Each row was made from one small tree. The marks that hang from a mark follow it in brackets, in alphabetical order. Every link used is in the known rows. Write each row's tree.
Known rows:
ruvug(nofam(puvi zinug(tumib))): [ 10   7 -26 -17  -8  20  32  -2  21 -20   0   5  15  50  41  39 -16]
ruvug(nofam(zinug(tumib(puvi)))): [ 11   8 -26 -18 -13  24  38   6  16 -20   2   3  18  44  42  24 -25]
ruvug(nofam): [ -6  15 -27 -18  -5  17  25  12  14 -11   3  -6  19  38  34  10  -8]
nofam(ruvug zinug): [  8  14 -18 -18   7  -3  28  -8  11 -13  18  18  18  25  34  28 -19]
matu(puvi zinug(ruvug)): [  8  -5 -27   5  13 -15  62  26   4  -4  23  37  60  27  35  21 -37]
nofam(puvi(matu zinug) ruvug): [  5  10 -33 -26 -26 -22  43   7  19   2  26  23  34  40  41  19  -2]
nofam(puvi(matu) ruvug zinug(tumib)): [ 19   9 -21 -28 -26   0  47 -11  17 -18  11  29  20  46  49  38 -18]
zinug(tumib(puvi)): [ 11   1 -21 -34 -43  15  46  -2   7 -18  20   8  25  40  36  -5 -39]
ruvug(nofam(puvi(matu zinug(tumib)))): [  5   8 -35 -19 -27  13  41  16  20  -8   5   4  30  53  44  19  -9]
nofam(puvi zinug): [ 10   1 -14 -19  14  -7  32 -21  21 -22   8  24  17  40  36  47 -23]
matu(zinug): [  7   7 -18  -9   8  -7  46   5   6  -5  23  15  37  35  34   9 -27]
puvi(matu nofam zinug(ruvug tumib)): [ 24  24 -42 -15 -59  28  66  26  -7 -12  -4  37  62  35  55  -5 -43]
tumib(puvi(zinug)): [ 10  -4 -30 -27 -22 -17  52   9  17  -8  30  17  36  32  36   4 -33]
nofam(puvi(matu) zinug(ruvug tumib)): [ 16  -1 -18 -13 -18  20  46  -2  12 -28  -2  37  34  39  44  37 -33]
tumib(puvi(matu nofam(ruvug) zinug)): [ 20  19 -40 -38 -48 -19  73  15  13  -9  11  33  40  35  57   2 -32]
tumib(puvi(nofam)): [ 11  18 -29 -40 -27 -12  56  -3  11 -21   4  24  23  30  46   6 -36]
puvi(matu): [ -2  15 -15 -27 -24   7  45  12   5 -14   2  15  33  39  42  -9 -19]
matu(puvi(zinug(ruvug(nofam)))): [  4  -5 -36  -3  -4  -6  49  29  10  -1  22  23  56  30  31  18 -29]
puvi(zinug): [  5   2 -28 -11  -9  -1  34   9   9   1  30   8  43  33  28   4 -25]
zinug(ruvug(nofam) tumib(puvi(matu))): [  8   2 -33 -17 -49  38  49  29   6 -22   2  18  39  31  42  -1 -33]

Write each row's tree:
[  7  -2 -18  -7  17   2  29 -10  17 -25   5  34  27  26  32  48 -25] : nofam(puvi zinug(ruvug))
[ 19  22 -29 -42 -36 -14  70   4  12 -23  -2  37  26  34  59  12 -34] : tumib(puvi(matu nofam(ruvug zinug)))
[ 22  38 -33 -30 -47   4  72  10  -4 -11  -4  33  40  43  63   0 -30] : puvi(matu(zinug(tumib)) nofam(ruvug))
[  2   5 -31 -10 -35  43  33  19   5 -19   1  14  36  33  35  10 -23] : zinug(ruvug(nofam(puvi(matu))) tumib)
[ 18  -5 -24  -8 -11  -9  70  14   4  -3  28  25  51  47  41  15 -43] : matu(puvi zinug(tumib))
[ 13   8 -31 -22 -43  28  47  10  -1 -25   6  28  38  21  37   0 -46] : zinug(ruvug tumib(puvi(nofam)))
[  8  -2 -28 -20 -20  -3  36  -6  17  -6  26  13  33  45  32  21 -21] : nofam(puvi(zinug(tumib)))
[ 17  40 -32 -28 -32  -7  69  12  -1 -10  -5  35  39  38  62   3 -24] : puvi(matu(zinug) nofam(ruvug))
[  6   4 -21 -19 -20  -2  51   5  12 -14   9  27  37  43  43  18 -20] : nofam(puvi(matu(zinug(ruvug tumib))))
[ 17  18 -31 -24 -15  -8  58   0   5 -15   6  33  35  36  47  26 -38] : matu(puvi(nofam(ruvug zinug(tumib))))
[ 10  -3 -32 -23 -34  -9  63  26  13 -11  19  30  49  29  43  -2 -34] : tumib(puvi(matu zinug(ruvug)))
[  8   5 -34 -24 -26 -13  33  -4  18   2  36  15  29  38  32  23  -9] : nofam(puvi(zinug(tumib)) ruvug)
[  0  12 -29 -19 -11   4  42  13  20 -11  -1   7  25  50  45  22  -5] : ruvug(nofam(puvi(matu(zinug))))
[  8  -4 -36 -18 -20  -6  49  21  17  -9  23  20  41  26  35   8 -30] : tumib(puvi(zinug(ruvug(nofam))))
[  9  -2 -30 -16 -32   5  46  11  12  -9  15  26  46  41  39  15 -22] : nofam(puvi(matu zinug(ruvug tumib)))
[  8  43 -30 -38 -40   1  56   6   0 -15 -12  29  30  34  57  -2 -19] : puvi(matu nofam(ruvug))
[ 13  24 -32 -46 -44 -15  67   7  11 -19   0  32  27  33  57   0 -29] : tumib(puvi(matu nofam(ruvug)))
[ 24  22 -40 -21 -42  16  51   1  -1  -8  11  18  43  39  45   4 -42] : puvi(nofam zinug(tumib))
[ 15  11 -19 -20 -13  13  33 -10   7 -15  20  15  19  32  36  23 -27] : nofam(ruvug zinug(tumib))
